What can hang from each mark
T: A C H L P
C: T
V: T
R: B D T
Q: T
D: R

Each row was made from one small tree. Brackets hold a mark, then the marks that hang from it, in alphabetical order. Every link used is in the known rows. Write each row's tree.
Known rows
[D R]: [-1.20  1.13 -3.16 -1.54 -2.12  2.31  0.87 -2.39 -0.60 -1.01  0.61 -1.89
 -0.89 -6.05  1.70  0.55 -0.04  0.76  0.58 -0.17 -0.28 -0.74 -0.22  0.70
  0.95 -2.01 -7.69  3.09 -0.99 -0.77 -1.39  0.02 -0.01  0.14 -3.04  1.01
  2.52  2.11]
[C [T A H L P]]: [ 0.66 -4.85  1.51 -0.24 -1.19  0.19 -0.09 -1.85  1.46  0.90 -0.84  2.81
  0.46  0.24 -2.67 -0.71  0.20 -0.67  0.72  0.57 -0.34 -0.49  1.69  2.85
  1.19 -0.77  0.04 -0.24  0.41 -0.07 -1.10  0.23 -0.04  0.16  2.00 -0.75
 -0.28 -0.07]
[D [R B [T A C H L P]]]: [ 0.51 -2.41  2.46  1.74  0.47 -0.55 -0.53  0.67  0.79  1.36 -0.57  0.50
  2.66  3.43 -1.47 -1.52 -0.54  0.25 -0.17  0.22 -0.19 -0.38  0.56 -1.59
 -0.25 -0.03  6.10  1.22  0.53  1.02  0.41  0.34 -1.45 -1.47  1.52 -1.68
  1.14 -1.46]
[Q [T A C H L P]]: [ 1.58 -2.22  4.36 -0.25  0.76 -0.23 -0.21 -3.20 -0.91  2.86 -0.33  1.52
  2.82 -1.34 -1.09 -1.32  0.34 -1.87 -0.89  0.76 -1.33  0.20  0.49  2.63
  0.10  0.90  3.89  0.27  0.56 -0.51 -0.71  0.20  0.53 -0.15  3.37  1.89
  2.37 -1.03]
[T A C H L P]: [ 1.41 -5.08  4.16 -0.51  2.10  1.06 -0.04 -7.13  1.35  1.51 -1.10  2.59
  3.60 -1.35 -0.57 -0.85 -0.10 -1.44 -0.44  0.09 -2.27 -0.73  2.12  2.49
 -0.47  1.75  4.77  1.34  0.79  0.13 -0.62  0.32  0.09  0.26  3.29 -0.31
  3.46 -1.00]
[Q T]: [-0.55  3.53 -1.58 -2.40 -2.36  1.02  0.63 -0.13 -2.62 -0.46  1.24 -1.78
 -2.36 -6.38  1.01  0.98  0.99 -0.44 -0.45 -0.10  0.46  0.37 -1.78  2.04
  0.44 -1.91 -6.99 -0.04 -0.90 -1.38 -0.82 -0.24  1.03  0.97 -1.91  3.91
  1.11  1.77]
[D [R B [T C H P]]]: [-0.07  1.40  1.15  1.30 -0.04  0.83  0.06  1.54  1.08  0.51  0.06 -1.04
  1.13  0.46 -0.09 -1.68 -0.01  1.05  0.14 -1.02  0.26 -0.29 -0.15 -3.17
 -1.04 -1.28  2.70  0.68 -0.05  1.14  0.04  0.09 -1.19 -1.15 -0.72  0.99
  2.40 -0.21]
[V [T A H P]]: [ 0.82 -2.92  0.57 -1.77 -1.90  0.37 -0.01 -1.09 -1.26  1.38  1.10  0.56
  0.11 -2.79  3.56  1.95  0.63 -0.46  1.37  0.34  0.08 -0.10  1.41  0.84
  1.35 -0.25 -3.93 -0.44  0.29  0.49 -0.18  0.11  0.23 -0.72  0.20  1.47
  2.34  2.39]
[C [T H]]: [ 0.12  0.89 -1.84 -1.15 -2.83  1.06  0.72  0.18  1.24 -1.15 -0.07  0.03
 -2.13 -4.77 -0.34  0.30  1.32  0.50  1.20 -0.39  0.82 -0.21  0.39  1.91
 -1.03 -1.60 -5.53 -0.32 -0.53 -0.45 -1.13 -0.26  1.16  0.92 -0.83  3.19
 -1.04  1.69]
[C [T L P]]: [-1.09 -2.41  0.67 -1.51 -0.30  1.52  0.08 -3.04  1.50 -1.23 -0.52  1.70
 -1.62 -2.61 -2.78 -0.58 -0.58 -0.03  0.07  0.48 -0.46 -0.42  0.32  2.47
  0.39 -1.73 -3.93 -0.15 -0.33 -0.40 -1.01  0.15 -0.20  0.89  0.43  1.38
  1.54  1.82]
[V [T A C H P]]: [ 1.25 -2.36  2.74 -1.54 -0.50  0.96  0.05 -3.20 -0.65  2.00  0.55  0.87
  1.56 -3.06  3.18  1.36  0.52 -0.41  0.47  0.71 -0.47 -0.16  1.44  0.87
 -0.91  1.76 -0.36  0.09  0.44  0.62  0.39  0.16  0.13 -1.13  1.48  3.92
  2.68  2.49]
[R B D [T H]]: [-0.44  5.49 -2.65  1.12  1.59 -1.49 -0.09  4.81 -0.58 -1.71  0.88 -1.39
 -2.57  3.69  1.45  1.03  0.21  0.30  0.47 -1.47  1.36  1.04 -1.18 -2.82
  0.00 -0.04 -1.46 -3.83 -0.12  0.13  0.54 -0.52  0.60  0.95 -2.17 -1.87
 -3.14 -0.57]
[Q [T H]]: [ 0.66  3.00 -0.63 -1.63 -2.26  0.11  0.55  1.21 -1.70  0.20  0.95 -1.74
 -1.14 -5.73  1.05 -0.05  1.64 -0.73  0.72 -0.52  0.44  0.40 -0.83  1.67
  0.11 -1.93 -5.24 -0.56 -0.53 -0.87 -1.27 -0.36  1.83  1.09 -1.08  2.84
  0.90  0.63]
[Q [T A C L]]: [ 0.49 -0.32  1.78 -1.61 -0.16  0.02  0.09 -2.95 -2.22  1.40 -0.04  0.49
  0.66 -3.35 -0.84  0.43  0.34 -1.12 -1.89  1.61 -0.84  0.22 -0.87  3.78
 -0.81  1.89  0.48  1.35 -0.11 -1.29  0.22  0.08  0.80  0.16  1.90  3.47
 -0.04  0.23]
[D [R [T C]]]: [-1.20  1.57 -2.04 -0.25 -1.61  2.13  0.55 -0.42  0.21 -0.67  0.10 -1.66
 -0.27 -4.38  1.75  0.78 -0.16  1.17 -0.47  0.46  0.68 -0.31 -0.69 -0.78
 -0.86  0.66 -2.74  2.89 -0.83 -0.37  0.18  0.10  0.12 -0.51 -1.59  3.31
 -0.05  1.13]

Write each row's tree
[-0.02 -0.86  2.29  1.58  0.97 -0.24 -0.49  0.72  1.71  0.13 -0.38 -0.47
  1.82  1.72 -1.36 -2.21 -0.69  0.38  0.26 -0.33 -0.13 -0.24  0.18 -2.51
 -0.89 -0.78  4.36  1.09  0.19  1.20  0.22  0.11 -0.81 -0.73  0.54 -0.21
  2.43 -0.64]
[D [R B [T C H L P]]]
[-0.35 -1.07 -0.13  1.27 -0.03 -0.77 -0.42  2.80  0.97 -0.52 -0.06 -0.78
  0.76  1.91 -1.11 -1.88 -0.66  0.33  1.28 -0.45  0.27 -0.18  0.03 -2.44
  1.05 -2.54  1.00  0.15  0.07  1.01 -0.37  0.05 -0.93 -0.44 -0.73 -2.79
  2.03 -0.61]
[D [R B [T H L P]]]
[-1.02  4.50 -3.26  0.41  1.04 -0.92 -0.02  3.11 -2.25 -0.88  0.98 -0.35
 -2.91  4.94  0.89  2.36 -0.28  0.53 -1.10 -0.38  0.79  0.75 -1.69 -1.60
  1.45  1.16 -1.51 -3.07 -0.10 -0.56  1.25 -0.19 -0.90  0.13 -2.04 -2.36
 -4.24 -0.59]
[R B D [T A]]
[-1.54  6.21 -3.47  0.10  1.64 -0.23 -0.04  3.50 -1.25 -2.15  1.01 -1.43
 -3.88  2.97  1.14  1.75 -0.41  0.81 -0.54 -0.98  0.95  0.91 -2.24 -2.47
  0.20  0.22 -3.40 -3.27 -0.50 -0.43  0.94 -0.42 -0.17  0.94 -3.02 -1.29
 -2.97  0.26]
[R B D T]
[ 0.13 -1.39 -1.12  0.99 -1.69 -1.87 -0.39  3.95 -0.17  0.13  0.01 -0.75
  0.71  2.51 -0.71 -0.47  0.10  0.47  0.71  0.36  0.74 -0.20  0.17 -1.03
  0.84 -1.01  1.68  0.89  0.14  0.66  0.38  0.02 -0.18 -0.85 -0.48 -3.29
 -1.26 -0.92]
[D [R B [T A H L]]]
[-1.11  1.16 -0.26  0.33  0.01 -0.07 -0.15  0.82  0.57 -1.26 -0.25 -1.24
 -0.10 -0.02 -0.70 -0.49 -0.66  1.08 -0.63  0.59  0.32 -0.19 -1.15 -1.46
 -1.89  0.00  1.32  1.75 -0.43  0.50  0.97  0.04 -0.40 -0.49 -0.70  1.01
  0.24  0.67]
[D [R B [T C L]]]
[ 1.19 -2.65  2.42 -0.39 -0.51 -0.96 -0.22 -0.92 -1.69  2.11  0.23  1.20
  1.47 -0.75 -0.78 -1.14  0.42 -2.00  0.21  0.38 -0.79  0.15  0.44  2.60
  2.38 -1.27  0.19 -0.43  0.42 -0.57 -1.21  0.09  0.56  0.18  1.87 -0.99
  1.72 -1.05]
[Q [T A H L P]]
[-0.03  1.75 -3.17  1.01  0.20 -0.66  0.16  2.40 -1.32  0.16  0.35 -0.01
 -1.45  2.24  2.66  2.09  0.09 -0.33  0.31 -0.03  1.35  0.74 -0.04 -0.40
  2.24  2.10 -2.19 -2.03  0.04 -0.87  0.07 -0.21  0.99  0.61 -0.80 -2.67
 -5.20 -1.26]
[R D [T A H]]
[-0.38  2.91 -1.74  1.02  2.75 -2.60 -0.62  3.87  0.42 -1.66  0.03 -0.78
 -1.97  4.97 -0.04  0.12 -0.49 -0.34  0.67 -0.61  1.08  1.02 -0.84 -2.08
 -0.10  0.63  0.35 -3.30  0.09  0.16  0.79 -0.50  0.91  1.43 -0.97 -3.57
 -3.06 -1.02]
[R B D [T H L]]
[ 0.16 -0.50  0.15 -0.60 -1.78  1.79  0.55 -1.02  1.29 -0.27 -0.10  0.90
 -1.07 -3.33 -0.87 -0.77  0.75  0.13  1.00 -0.85  0.08 -0.36  0.81  1.29
 -0.01 -2.46 -4.07 -0.84 -0.20 -0.07 -1.65 -0.01  0.07  0.62 -0.13  2.51
  1.55  1.46]
[C [T H P]]
[-0.61  2.01 -0.84  0.74 -1.52  0.71  0.27  1.59 -1.08  0.37  0.28 -0.84
 -0.01  0.37  0.24  0.68  0.06  1.57 -1.32  0.41  0.27 -0.35 -1.02 -1.36
 -0.93  0.08  1.27  1.66 -0.31  0.16  1.02  0.19 -1.38 -1.59 -1.13  1.58
 -0.85  0.16]
[D [R B [T A C]]]
[-1.09  2.07  0.34  0.71 -0.10  1.80  0.13  0.31  0.01 -0.32  0.26 -0.97
  0.20  0.02 -0.53 -0.70 -0.68  1.36 -0.86 -0.51 -0.09 -0.45 -1.15 -2.72
 -0.79 -1.20  0.83  1.05 -0.37  0.55  0.32  0.26 -1.68 -1.20 -1.34  1.87
  2.71  0.56]
[D [R B [T C P]]]
[-0.60  0.33  0.50  0.83 -0.35  1.33  0.10  0.21 -1.00  0.93  0.30 -0.16
  0.85  1.60 -0.61 -0.27 -0.42  1.27 -1.36  0.05 -0.13 -0.57 -0.68 -1.98
  0.18 -0.33  2.51  1.25  0.01  0.60  0.46  0.39 -2.30 -1.91 -0.38  0.72
  1.29 -0.25]
[D [R B [T A C P]]]
[ 0.00  0.54  0.36  0.94 -0.07 -0.88 -0.23  1.86  1.44 -0.74 -0.48 -1.22
  0.92  0.51 -0.48 -1.25 -0.04  0.66  0.38  0.07  0.38  0.01 -0.17 -1.75
 -2.15 -0.12  3.08  1.57 -0.11  0.89  0.63 -0.07  0.17 -0.43 -0.09  0.13
  0.11 -0.31]
[D [R B [T C H L]]]
[ 1.39 -3.56  1.69 -1.27  0.83  0.15  0.11 -5.57  0.94  0.68 -1.10  1.42
  2.49 -2.91  0.45  0.21  0.62 -1.03 -0.34  0.54 -1.56 -0.37  1.80  3.17
 -1.83  2.38  3.07  1.81  0.46 -0.35  0.01  0.02  1.23  0.68  2.57  0.77
  1.04 -0.50]
[T A C H L]
[ 0.61  0.04  2.46  2.20  4.39 -1.70 -0.86  0.48  0.41  1.06 -0.60  1.73
  1.01  8.25 -1.06 -0.59 -0.99 -0.76 -0.99 -0.11 -0.39  0.65  0.06 -1.86
 -0.03  2.72  7.32 -2.61  0.96  0.51  1.16  0.04 -0.67 -0.21  2.05 -3.07
 -1.89 -2.46]
[R B D [T A C H L P]]
[-1.53 -1.21 -2.94 -0.51 -1.59  0.24  0.09  0.89  0.17 -1.68 -0.01 -1.36
 -1.01 -2.95  0.49  0.47 -0.83  0.56  0.53  0.97  0.92 -0.31 -0.53 -0.13
  1.08 -0.87 -3.97  2.43 -0.74 -0.37 -0.20  0.08  0.60  0.22 -1.59 -0.77
 -0.55  0.78]
[D [R [T L]]]
[ 0.67 -0.92 -1.51 -0.83 -3.37  0.60  0.65  0.09  0.06  0.35 -0.04  0.94
 -1.15 -2.76 -0.50  0.89  1.55  0.31  0.67  0.16  0.65 -0.15  1.00  2.90
 -0.16 -0.82 -3.42 -0.10 -0.14 -0.54 -0.86 -0.04  0.54  0.12  0.11  1.50
 -2.40  0.70]
[C [T A H]]
[-0.52 -4.18  0.65 -1.26 -0.75  1.16  0.01 -3.30  0.48  0.33 -0.50  2.75
 -0.72 -0.36 -2.87  0.25 -0.54 -0.18 -0.36  0.99 -0.65 -0.49  0.79  3.19
  1.41 -0.68 -2.02  0.09  0.06 -0.52 -0.67  0.37 -0.75  0.07  1.38  0.14
  0.00  0.95]
[C [T A L P]]
[-0.57 -1.76  1.39  1.07  0.70  0.34 -0.43 -0.42 -0.15  0.81 -0.37  0.67
  1.53  3.05 -1.56 -0.84 -1.07  0.61 -1.18  0.73 -0.38 -0.47 -0.30 -1.25
  0.13 -0.04  4.29  1.69  0.21  0.70  0.78  0.43 -1.79 -1.56  0.74 -0.87
  1.17 -0.60]
[D [R B [T A C L P]]]
[ 0.67  1.58  0.76  1.83  3.47 -2.53 -0.66  1.81  0.17  0.29 -0.44  0.75
  0.18  6.80 -0.30  0.41 -0.36 -0.42 -0.95  0.27  0.56  0.93 -0.37 -1.08
 -1.29  3.24  6.09 -2.25  0.63  0.25  1.67 -0.20  0.35  0.17  1.50 -2.44
 -4.28 -2.00]
[R B D [T A C H L]]
[ 0.59  4.09 -0.33  1.62  2.04 -1.23 -0.16  2.35 -0.78  0.67  0.12  0.05
 -0.48  5.35  1.08  1.06  0.28  0.22 -0.93 -0.59  0.64  0.82 -0.65 -2.02
 -1.29  3.03  4.03 -2.59  0.41 -0.01  1.47 -0.24 -0.16 -0.25  0.12 -0.71
 -4.07 -1.61]
[R B D [T A C H]]
[ 0.74 -1.66  1.85 -1.74  1.40  0.77  0.23 -5.48  1.99 -0.82 -1.01  0.12
  1.57 -4.96  0.63 -0.42  0.44 -1.01  0.23 -0.13 -1.38 -0.29  1.20  2.21
 -2.87  1.44  0.76  1.84  0.00 -0.11 -0.37 -0.17  1.95  1.59  1.38  2.11
  2.48  0.78]
[T C H L]
[-0.55  3.49 -3.36  0.55  0.74 -0.38  0.21  2.52 -0.07 -1.14  0.41 -1.20
 -2.06  0.20  2.87  1.44  0.01 -0.15  0.79 -0.81  1.61  0.93 -0.42 -1.27
  1.15  1.30 -4.20 -2.32 -0.34 -0.61 -0.16 -0.41  1.61  1.33 -1.85 -0.87
 -3.62 -0.47]
[R D [T H]]
[ 0.73 -3.21  3.74 -0.86  2.73  1.60  0.05 -6.79  2.40  0.02 -1.09  1.16
  2.47 -3.39 -0.30 -1.55 -0.24 -1.26  0.15 -0.61 -2.14 -0.48  1.73  1.57
 -1.46  0.68  2.73  1.25  0.37  0.24 -0.92  0.06  0.79  1.15  2.12  1.26
  5.15 -0.07]
[T C H L P]
[ 0.13 -2.61  0.34  1.41 -0.56 -1.31 -0.49  2.92  0.08  0.76 -0.07  0.18
  1.39  3.62 -1.33 -1.46 -0.50  0.16  0.69  0.10  0.07 -0.37  0.53 -1.78
  1.86 -1.74  2.77  0.56  0.45  1.00  0.06  0.23 -1.35 -1.14  0.12 -3.87
  0.59 -1.36]
[D [R B [T A H L P]]]
[ 0.12  0.69 -2.19  1.10 -2.71 -0.82  0.10  4.43 -1.03  0.17  0.52 -1.35
 -0.12  1.18  0.66  0.05  0.72  1.11  0.72 -0.26  0.97 -0.20 -0.26 -1.76
  0.75 -1.76  0.00  0.51 -0.06  0.42  0.17 -0.04 -0.69 -1.13 -1.47 -1.62
 -1.44 -0.58]
[D [R B [T A H]]]
[-1.49  3.75 -2.39  0.08  3.17 -1.66 -0.48  2.63 -0.45 -2.68  0.33 -0.66
 -3.03  4.34  0.10  1.05 -1.16  0.07 -0.35 -0.11  0.69  0.84 -1.81 -1.64
  0.24  0.73 -1.38 -2.98 -0.24 -0.33  1.17 -0.37  0.11  1.27 -1.66 -2.78
 -2.95 -0.06]
[R B D [T L]]
[ 0.94 -4.01 -0.51 -1.71 -0.30 -0.39  0.18 -2.98 -0.03 -0.12 -0.48  0.82
  1.18 -2.32  0.59  0.58  0.58 -1.15  0.77  0.16 -1.17 -0.42  1.63  3.25
  0.67  0.20 -0.84  0.98  0.33 -0.50 -0.69 -0.03  1.21  1.00  0.99 -2.53
  0.41 -0.31]
[T A H L]
